What can hang from each mark:
ribor: pebu
gufi: kemo
deku: nuzigin
noko: bepu
bepu: mirenol noko tumiz
nuzigin: deku relov
gozin: relov
kemo: gufi
pebu: mirenol ribor
mirenol: gozin kase kemo kige
nufi: geto
fuli: kemo nufi
vizi: noko tumiz
tumiz: vizi

Known rows, with every way that one mark hangs from another:
tumiz[vizi[noko]]: [ 18  -7  16  18   1  -3 -11 -22  -4  21 -16  -2   1 -11  -7  17  -4  -3
  14   0 -17   6  13  -6  -2  -7  10  25   2  -3   1  13  -1  36]
bepu[tumiz]: [  3   2  29   7  -1   5 -12   2  12  16  -7   9  -3   6  -4  15   6   6
   1   3 -12   7  12   7   6  -7  11  20  10  -5  -2   7  -8  23]
pebu[ribor]: [ -7  -2  17  11   3   2  -7  -5 -11  14 -10  -5  -4  -1  -3  17   1  13
   2   6   0   7   8   8   2  -3   5  18   4 -12  -2  14  -8  26]
bepu[mirenol[kemo] noko tumiz]: [ -9  -8  31   6   7  12 -25  -1  31   3 -17  15 -11   6 -10  12  13   5
   4   5 -18  15   8  19  14 -11   9  -4  16   5   2   8   6  21]
nuzigin[deku relov]: [  6   8  18   4   3  -9 -14 -18  -5  25 -22   0  -9   6  -5  19  -2  16
  -6  13 -10  15   0  11   3  -8   4  21  -1   1  -6   8 -16  28]
pebu[mirenol[kemo]]: [ -7 -12  16  20  10   6 -16  -7  -1  11 -18  -5  -9  -2   1  12  11  18
  12  10  -7   9   3  19   1   1  -2  16   0 -13   0  19   7  22]
tumiz[vizi]: [ 12  -6  25  18   1  -3 -10 -12  -1  15 -14  -3   5  -7   0  12   1  -1
  10   3 -18  11   9   6   4 -12  11  25   4 -11   3  13  -3  28]
vizi[tumiz]: [ 13   2  27  17  -7   2  -7  -4  -4  16  -7  -4 -13 -11 -12  12   3  14
   1  -5  -1   8   2  -4  -1  -6   1  22   2 -11   3  11 -12  19]
pebu[mirenol[kemo[gufi]] ribor]: [-22 -16  16  22  20   9 -19  -1 -10   2 -15 -11  -9 -12   0  14   5  23
   8   8  -9   9   2  27   4 -11  -9  12   1 -15   5  16   2  27]
nufi[geto]: [  7   6  26  11   2  -4 -13  -7   0  14  -4   2  -1   6 -11  17   2   6
   7  10   1   2  -2   2  10   2   3  19   1 -11  -6   7 -11  22]
noko[bepu[mirenol[gozin kase kemo]]]: [ 14 -13  25   9   0  -7 -32  -7  -8  -5 -11  13  -5 -10  12   6   3  24
  18  19 -14  16  -2  23  14   2   2  13   6 -16   1  19  -8  24]
mirenol[gozin kige]: [ 24 -13  24  13   1  -1 -17  -2  -6  19  -4  -3   6   1  -1   2 -10  28
  23  18  -5  -4   1   5  15   9  13  29  -2 -13  -2  13   1  17]
noko[bepu[mirenol[kase kige]]]: [ 11 -12  18  13  -1  -2 -35  -7  -6   6 -13  12   5 -12   3   0  -2  16
  12  16 -10   3   3   9  17  16   5  19   7 -14  -5  25 -11  17]
bepu[mirenol[gozin] noko tumiz]: [ 10  -4  35  -3   2   6 -21   4  22   8 -10  13  -7   4 -13   8   7  10
  10   4 -12   7   8  20  26  -7  24   7  14  -3   7   1   5  25]
vizi[noko tumiz]: [ 18   1  19  17  -6   0  -8 -14  -5  23  -9  -2 -17 -17 -20  17  -3  12
   5  -8   0   1   6 -17 -10  -1   2  23   0  -3   2  12 -11  27]
tumiz[vizi[noko[bepu[mirenol]]]]: [ 14  -2   8  16  -8  -8 -23 -26   1  10 -17  12  -6 -18  -8  15   0 -12
  13   1 -24   9   9   6   6  -4  12  11   5  -1   0  14 -10  36]
vizi[noko[bepu[tumiz]]]: [  5   7  17   5  -7  -1 -16  -7   3  15  -8  23 -15  -6  -4  20   0  -4
   1   7 -14   6  15  -1  -1  -2  12  21  10   2 -10  10 -18  34]
kemo[gufi]: [ 10   7  32  12   2  -3 -16  -3  -3   3  -5  -2   4 -13  -2   7   4  12
   1   5 -22   5  -2   6   3 -10   3  23   9  -7  -3   7 -13  20]
gufi[kemo]: [  3   5  26  13  -7   3 -10   1  -4  16 -20   3   3   5  -5   7   2   8
   4  10  -7   7  -2   5  -2  -1  10  25  11  -1   2   9  -9  29]
tumiz[vizi[noko[bepu]]]: [ 13  -1  13  15  -4  -8 -13 -22 -10  15 -13  12  -6 -18   1  18  -3 -10
  11   7 -19  12  10   0  -2  -8   9  25   4  -5  -5  14 -13  40]
bepu[mirenol[kemo[gufi]] noko tumiz]: [ -7  -5  38   7  10  11 -32   4  31  -7 -13  14  -9  -5 -10   8  13   7
   2   4 -30  14   3  23  14 -20   3  -3  20   6   4   3   2  22]
ribor[pebu[mirenol[kige]]]: [ -6 -23  19  14  18  15 -25  -8  -2  22 -20  -5  -6  -3  -5  -5   3  30
  17   4   0   3   6  17  12  12   6  25  -7 -15  -7  22  18  11]
mirenol[gozin kemo[gufi] kige]: [ 18 -18  32  20   9   1 -28   2  -3   4  -4  -3   4  -8   5  -1 -10  37
  25  22 -21   3  -7  15  13  -4  -1  23   2  -9   0  13   2  15]
nuzigin[deku]: [  7   7  12   9  -2  -5 -15 -15  -1  21 -11  -2  -6   3  -7  15   5  15
  -1  13 -12  10   4   9   4  -1   4  17   4  -6  -2  10 -11  21]
pebu[mirenol ribor]: [-17 -10   9  16  13   9  -9  -5 -13  16 -16 -10  -8  -4  -6  16   6  15
   6   3   6   3   9  18   5   2   6  19  -1 -18   3  17   2  29]
ribor[pebu[mirenol[kase]]]: [ -4 -19  29   8  25  12 -27 -10 -13  14 -24  -3  -3 -10   3  -1  12  28
   8  -1   0  10   8  16   5   7   1  31  -3 -21  -2  23  11  18]
fuli[nufi[geto]]: [  9   2  27   8   0  -5 -12  -5  -5  11   2   1  -1  12 -10  17   7   2
   9  12  -8   5  -5   0   5   7   9  20   8  -6 -11   9 -13  23]
fuli[kemo[gufi] nufi[geto]]: [  6   3  35  10  -7   0 -18  10 -14   2   3   1   3   2  -3   5  11  -3
   3   8 -18   1 -16  -2   5   6   8  23  17  -1  -9  -3 -19  24]
bepu[noko tumiz[vizi]]: [  0  -7  38   8  10   9 -13  -1  18  14 -17  12  -1  -2  -5  13   6 -11
   5   1 -18  17  17  12  13 -21  17  20  16  -5   5   5   1  35]
deku[nuzigin[relov]]: [ 19  14  20   8  11  -5 -10 -14  -4  22 -17  -3  -2   7   5  21  -2   9
  -3  11  -9   4  -1   1  -1  -9   5  26  -2  -5 -19   5 -10  25]
gozin[relov]: [ 13   9  31  11  -8  -3   5  -9  -3   5  -4  -4  -4   4  -2  14  10  12
  10   8 -11   3   0   2   6  -1  15  19  -1  -8  -7  16  -8  19]
pebu[mirenol[gozin] ribor]: [ -5 -14  11  12  14   4 -10  -1 -18  17 -12 -11  -8  -3  -3  15  -1  25
  17   7   9   2   6  22  14   2   9  22  -4 -23   8  14   6  31]
vizi[noko[bepu]]: [ 10  10  11   9  -9  -7 -12 -17  -9  14  -8  14 -12 -13  -2  16   0   1
   4  10 -13   7   4  -5  -4   5   8  23   5  -3 -12  14 -18  32]
mirenol[gozin kase kemo kige]: [ 22 -31  30  17  13   2 -29  -1 -12  11 -12  -1   9  -3  11   0 -10  40
  28  26  -4   5   1   8  12   8  -1  32   1 -17   1  23   6  18]
noko[bepu[mirenol tumiz[vizi]]]: [  2  -3  23  12  -7  -1 -24  -7  16   6 -12  19  -5  -5  -2  16   5 -14
   7   2 -26  14  16  23  18 -14  17   7  12  -6   4  10 -11  31]

Rows:
[ 12  -9  23  15   3   3 -15 -14   9  22 -16   9  -1  -4 -10  21  -4  -7
  11  -2 -18   5  21  -1   2 -12  13  24   9   1   4   8  -1  37] : bepu[tumiz[vizi[noko]]]
[  8 -26  25  15  20   4 -24  -2 -15   8 -17  -5  -2  -9  11   7   4  35
  23  16  -1   9   2  20  10   6  -2  30  -2 -23   9  22  10  25] : pebu[mirenol[gozin kase kemo]]
[  4   7  12   5 -11  -1 -25 -12  13  11  -9  23 -15  -6 -13  18   3  -5
   3   2 -19   4  13   6   7   1  14   7  12   5  -6   9 -14  30] : vizi[noko[bepu[mirenol tumiz]]]
[-17 -40  11  26  29  15 -27  -3 -18  15 -23 -10   2  -7   5   6  -3  36
  21  17  10   4  10  18   7  11 -11  25  -3 -24   4  32  11  23] : pebu[mirenol[kase kemo kige] ribor]
[  4 -14  27   6  17   7 -20  -6  -7  16 -15  -5 -12  -4   0   0   6  33
  18   3  -1   7   3  25  14   3  13  24  -8 -19  -1  14  15  19] : ribor[pebu[mirenol[gozin]]]
[ 11 -15  31   3   7  11 -29   5  23  14 -10  12  -2   6 -13   3  -3  17
  20  11  -8  -1   8  17  33   1  21  10  11  -2   4   6  11  19] : bepu[mirenol[gozin kige] noko tumiz]
[ 23 -28  38  18  17   0 -36   2 -12   2  -8  -2  12 -14  13  -4 -11  43
  26  24 -16   3  -4  12  12   0  -7  32   4 -16   3  19   1  17] : mirenol[gozin kase kemo[gufi] kige]
[ 26   1  12  11 -15  -8 -20 -12  -5  12  -5  10 -25 -21 -17  14  -6  13
  14  -3  -5   4   0   0   8   1   9  12  -1  -6   5  10 -13  30] : vizi[noko[bepu[mirenol[gozin]]] tumiz]
[ 14   6   9  14 -16  -3 -19 -17  -1  12  -9  11 -24 -22 -20  15   0   3
   3  -7  -8   6   3  -5  -1   1   4   9   3  -1  -1  13 -19  29] : vizi[noko[bepu[mirenol]] tumiz]
[-12 -32  21  20  23  17 -29 -10   2  17 -23  -3 -11   0   0  -3   5  36
  22  11  -5   8   5  24   8   9  -3  17  -8 -12  -8  26  22  10] : ribor[pebu[mirenol[kemo kige]]]
[  5 -27  23  11  21  13 -27  -5  -7  21 -15  -6  -6  -2  -1  -8  -3  40
  28  10   2   0   2  22  21  12  12  28 -11 -20  -2  19  22  13] : ribor[pebu[mirenol[gozin kige]]]
[  6 -14  23  11   1   6 -39   1   6   8 -12  23   2  -4   2   3  -2  11
   9  13 -12   3  13  14  22  10   7  18  12  -9  -3  20 -10  20] : noko[bepu[mirenol[kase kige] tumiz]]
[ 22  -5  40  -1   4  -1 -14  -6  -1  -4  -9   0   2  -2  -4   3  10  23
  21   9  -7   5  -3  10  27   3  21  15   5 -13   4  17   5  24] : bepu[mirenol[gozin[relov] kase] noko]
[  2  -2  29  13  -3  -1 -16  -3   6  10 -10  21  -5  -5   6  17   1 -12
   5   7 -23  18  17  17  10 -19  13  22  11 -10  -1  11 -15  33] : noko[bepu[tumiz[vizi]]]
[ 15 -21  35   8   9   4 -32   1  10   4 -13   9   1   3   2   9   3  26
  18  11 -15   9   8  21  18  -2   6  12   9  -9  11  14   4  21] : bepu[mirenol[gozin kase kemo] tumiz]
[ 25 -26  37  16   8   1 -17  -4 -13   2  -7  -4   5   4  11   3  -6  42
  35  27  -6   2  -2   6  17  10   4  28  -6 -18  -1  29   7  16] : mirenol[gozin[relov] kase kemo kige]
[-14 -21   5  21  16  13 -16  -3 -12  22 -16 -10  -3  -3  -7   9  -4  23
  16   9  10  -4   9  16  12  12   3  22  -3 -20   1  23   9  24] : pebu[mirenol[kige] ribor]
[ -1  -9  33   8   7   9 -22  -6  27   9 -19  12  -1  -1 -12  11   9 -11
   6  -4 -22  14  16  19  22 -18  21   6  17  -1   9   6   6  30] : bepu[mirenol noko tumiz[vizi]]
[  6   0  29   9 -11   1 -11   6 -13  12  -3   3  -2  14  -5  10  11  -3
   4   9  -6   2 -11  -6   4  16  13  24  13  -3 -12   2 -16  24] : fuli[kemo nufi[geto]]
[ -4 -14  19  17  -3   6 -34  -1  19   5 -11  23 -10   4  -1  10   1  12
  13  18 -20   9   9  22  17   2   4   1   9  -2  -6  17  -6  17] : noko[bepu[mirenol[kemo kige] tumiz]]
[  1 -21  13  17  12   8  -4  -1 -19  12  -7 -16  -6   4  -4   9  -6  35
  34  16  12  -8   3  20  25  13  15  22 -13 -22   3  26  13  25] : pebu[mirenol[gozin[relov] kige] ribor]
[ 22 -25  30   8   8   6 -37   5   7  14 -10   8  10   3  -3   0  -7  29
  23  11  -7  -6  12  13  29  10  13  22   9 -12   9  16   5  17] : bepu[mirenol[gozin kase kige] tumiz]
[ -1 -23  17  10  23   5 -18   1 -28  14 -15 -10   1 -10   4  10  -1  31
  19   9  13   4   8  19  14   7   6  32  -1 -29  11  20   6  32] : pebu[mirenol[gozin kase] ribor]
[ -3   0  30   1   3  11 -20   0  27   9 -15  13  -7   3 -16  11  11   0
  -1  -1 -15   7  11  15  18  -7  17   3  17   2   1   5   2  23] : bepu[mirenol noko tumiz]
[ 21 -26  26  16   3   4 -30  -3  17  18 -11   5   8   4  -7   7 -11  11
  29   7 -19   0  16  22  33  -5  20  15   5  -8  13  11  10  23] : bepu[mirenol[gozin kige] tumiz[vizi]]
[  2 -33  34   9  28   9 -31  -8 -13   7 -23  -2  -7  -7  12  -3   6  45
  24  10  -2  15   3  26  11   3  -2  27  -6 -23   3  23  19  18] : ribor[pebu[mirenol[gozin kase kemo]]]
[  8 -24  32   3  25   7 -27  -6 -16  14 -19  -4  -4 -10   7  -5   5  39
  19   4   3  10   5  21  14   6   6  35  -5 -25   3  21  15  19] : ribor[pebu[mirenol[gozin kase]]]
[ -7 -41  27  18  32  18 -37  -9  -8  15 -26  -3  -4  -5   7  -8   3  43
  23  13  -1   9   6  20   7  12  -9  27  -6 -20  -5  32  22  11] : ribor[pebu[mirenol[kase kemo kige]]]
[ -3 -25  27  11  21   9 -22  -7  -4  10 -18  -3 -16  -1   4   1   7  38
  22   9  -5  14   0  30  10  -1   4  18 -10 -17  -1  17  21  17] : ribor[pebu[mirenol[gozin kemo]]]
[ -7  -2  22  11  -6   2 -26  -2  19  -1 -12  24 -16   2   0  17  10   3
   3  10 -22  15   8  24  11  -7   5  -1  11  -1  -4  13 -12  23] : noko[bepu[mirenol[kemo] tumiz]]
[  7  -6   8  11  -7   3 -32 -10  14  17 -10  22  -9  -4 -14  12  -6   4
  12   9 -15  -4  14   4  14  11  12  10   9   5  -9  14  -7  26] : vizi[noko[bepu[mirenol[kige] tumiz]]]
[ -1 -32  25  13  27  16 -34  -7 -12  19 -24  -4   1  -7   2  -9   2  37
  18   6   4   4   9  14  12  16   1  34  -6 -22  -4  28  18  12] : ribor[pebu[mirenol[kase kige]]]
[  8  -6  31   2   9   5 -25  -6   5   5 -19   4   5 -10  -7   3  12  10
   2   3  -9   9   3   7  13   3   9  15  14  -8   3  15   1  22] : bepu[mirenol[kase] noko]
[ 20  -5  25   4  -4  -9 -30  -5 -12   0  -8  12   0 -13   8   4   1  18
  13  13 -11  10   1  17  19   6  11  20   7 -17   2  17 -13  25] : noko[bepu[mirenol[gozin kase]]]
[  7  -3  12  15  -8  -2 -27  -8   3   8  -9  11  -3  -5  -4   4   0  11
  11  14 -13   2   1  12  15  10  10  11   5  -7  -8  18 -10  16] : noko[bepu[mirenol[kige]]]
[ 23 -10  47  11   9  -5 -17  -1 -13 -13  -3  -5   3  -8  13   4   3  37
  24  20 -20   9  -8  12  12  -9   0  25   1 -15   3  19  -4  21] : mirenol[gozin[relov] kase kemo[gufi]]
[ 22 -14  38  19   5  -2 -15   0  -5  -6   0  -6   0   0   5   2  -5  38
  32  25 -21   0  -9  13  18  -4   5  19  -4 -10  -2  19   3  15] : mirenol[gozin[relov] kemo[gufi] kige]
[ 17 -20  23  13   8   3 -31 -17   9  16 -21   9   7  -9 -11  16   0  -3
  14  -5 -19   3  23   3  11  -6  10  19  12  -2  11  16   3  35] : bepu[mirenol[kase] tumiz[vizi[noko]]]
